In the rows, zero is written as 128.
Known rows, with every step that occurs
h s: [109 112 127 127 126 120 127 126 146 174 130 158 131 123 114 118 132 118
 135 138 126 129 133 106 150]
e h v w f: [176 120 150 129 143  95 185 146 151 111 123 110  48 204 130 147  65 130
 114 109 112 140 139  75  90]
f h: [132 149 120 133 131 131 160 142 124 114 141 143 114 108 126 125  95 137
 114 124 137 117 138 130 125]
n e d v w f: [183  89 130 130 119  96 162  61 189 113 110  88 147 100 147 127  97 148
 158  87 138 110 115  76  68]
e d: [133 125 122 138 125 135  93  58 134 118 116 136 128 133 151 103 125 138
 120 117 126 145 125 124 153]
v w f: [182 104 118 130 130  86 193 134 148 118 132  90 104 140 130 143  98 104
 114 121 135 126 115  81  88]
h s w f: [ 97  87 100 102 123  95 175 130 166 170 138 154 106 112 121 130 101 112
 124  70 116 123 105  60 103]
f d: [125 121 124 133 121 135 117  74 131 110 150 145 129 129 128 116 107 126
 120 128 147 136 128 141 159]
v d s: [117  47 135 139 121 129 144 131 173  96 127 105 167 134 123 132 156 130
 116 122 136 184 135 135 160]
n s w: [ 67  97 119  91 117 142 139 131 147  93 115 127 130 111 130  92 135 153
 110  67 117 125 126  74 113]
n v d s w: [105  29 152 103 119 143 145 130 208  99 125  89 142 114 127 127 172 163
  42  61 123 159 133  89 162]
d s: [102 118 136 135 127 122 135 140 163  98 114 134 160 129 117 130 131 136
 136 125 123 158 121 142 131]
v d s w: [100  32 128 114 112 131 154 136 180  95 121  92 151 108 130 121 165 136
 112  66 123 182 130  87 152]
n e: [126 120 123 126 103 127 136 121 141 132 126 128 137  78 131 119 121 137
 171 118 141  95 122 126  76]
d s w: [ 87  97 126 111 120 119 141 146 172  96 108 124 148 105 126 119 139 142
 129  65 112 157 116  90 126]
v w f h: [187 125 108 132 131  87 222 146 143 102 146 104  91 122 127 139  66 114
  97 116 143 114 125  82  82]
n s w f d: [ 68  80  97  97 113 126 169  74 164  68 154 152 119 125 132 103  74 140
  97  57 138 129 102  87 103]
w f: [132 119 108 128 133 103 167 126 140 123 142 133 116 142 129 151  88 119
 125 117 130 121 105 130  89]
h s w f d v: [ 97  79 118  98 133 110 159  83 189 155 154 162 137 121 113 136  93 134
 126  59 129 130 113  75 142]
n v d s w f h: [113  40 125 108 126 125 215 140 215  83 149 108 116 107 129 146 100 160
  24  44 131 143 119  96 121]
h s w: [ 94  98 120 101 119 120 135 132 153 173 125 145 118  96 121 107 141 123
 127  82 113 130 127  56 142]
v w: [179 111 136 127 126 107 152 137 135 121 118  82 115 124 127 121 140 118
 116 133 132 133 139  78 128]
e h: [125 146 143 138 139 133 136 144 126 119 109 131 107 177 148 122 129 139
 104 109 110 126 135 128 113]

Rows
[ 91 111  98 116 126  98 210 157 179  80 135 143 121  98 123 137  66 141
 110  51 120 142 101  97  81]
d s w f h
[ 92 111 116 109 126 106 196 154 188  83 146 161  88 111 104 145  30 153
 138  58 116 157 119  89  98]
d s w f h v
[135 124 145 132 138 141  89  64 156 121 109 128 158 139 143 121 135 160
 131 106 118 143 133 127 161]
e d v
[149  69 117 130 129 123 193 124 151 113 178 136  73 141 113 157  47 130
 120 112 147 153 144 123 126]
w f h v d
[ 94  93 134 108 144 112 171  99 188 145 134 169 115 167 133 130  94 148
 102  41 110 127 121  73 129]
e h s w f d v
[103  18 127 109 120 112 176 130 199  93 144 117 106 136 113 149  92 137
 137  60 121 193 124  84 128]
h v d s w f
[148  79 137 133 122  94 174  88 194  70 152 130 101 155 101 140  44 124
 140 122 145 183 126  99 140]
h v w f d s
[104  17 105 116 120 107 191 131 190  89 136 101 144 124 133 143 127 124
 107  55 126 176 106  89 114]
v d s w f
[120  67 143 138 126 140 162 141 176  87 149 134 114 128 101 136  91 150
 130 122 140 188 161 133 174]
f h v d s
[110  41 100 121 123 108 222 147 189  76 148 114 128 102 128 139  93 134
  93  50 131 167 116  91 108]
v d s w f h
[182 112 159 120 141 115 148 145 158 125 112  80 146 131 118 136 150 138
 125 121 125 130 147  82 138]
d v w
[153  80 122 140 124  87 186  92 186  69 144 114 138 144 119 134  78 111
 110 118 149 165 108 106 124]
v w f d s
[ 99  38 143 117 131 116 184 148 198  85 126 120  82 188 129 144  91 149
 111  40 105 189 131  83 115]
e h v d s w f
[117 128  99 131 134 100 196 137 154 157 157 180 106 115 110 138  60 116
 116 121 134 114 117 112 107]
w f h s
[179 109 153 120 124 116 138 134 143 125 129  98  79 138 108 127 104 127
 146 135 130 151 157  73 144]
h v w
[118 120  92 106 126 105 206 144 142 109 151 137  89  99 135 136  65 134
 104  54 126 112 109  82  76]
s w f h
[132  54 107 103 120 122 202 132 159 110 171 122  58 115 123 145  56 137
 114  55 138 152 139  72 119]
s w f h v d
[184 108 162 113 131 124 146 129 164 124 121  78 104 127 126 126 146 144
  46 127 131 110 143  80 138]
n v w
[178 101 154 125 135 122 139  92 161 106 135  96 147 131 121 124 130 139
 119 121 145 139 148  94 169]
f d v w
[169 110 107 133 130  82 223 146 162 149 147 135  93 115 110 131  69 102
 105 126 139 118 130  60 105]
v w f h s
[ 92  96 112 117 127 107 175  92 166 141 143 176  84 163 139 113  81 125
  92  52 118 129 112  69 120]
e h s w f d
[ 71  90 101  90 121 117 179 126 160  88 128 134 120 122 132 115  93 142
 105  59 120 117 104  74  74]
n s w f
[ 88  89 110 113 125  96 181 142 184  92 122 130 138 116 125 141  95 131
 125  55 114 151  94  93  87]
d s w f
[169 100 143 131 113 104 184  85 168  95 146 125  58 154 131 124  38 138
 150  95 145 119 135  86  68]
n e h v w f d
[132 142 118 126 135 114 183 132 144 114 165 164  67 136 109 153  20 137
 138 118 134 128 130 127 101]
w f h v
[176  92 113 133 121  95 181  80 150  98 158 107 107 142 131 131  76 104
 103 118 154 134 117  91 117]
v w f d
[193 119 127 138 146 100 185  84 172  96 129 105 122 130 143 130  73 148
 101  93 134 131 129  80 118]
e d v w f h
[ 92 115 135 110 131 124 144 149 151 163 104 151  94 149 138 101 145 136
 105  68  95 126 133  57 130]
e h s w
[185 108 154 131 137 120 112  73 164 116 101  86 145 136 143 111 145 150
 119 111 125 147 145  75 162]
e d v w
[171 109 128 125 148  86 218 153 184 154 139 128 124 120 104 147  83 126
 113 117 131 116 136  64 115]
d v w f h s
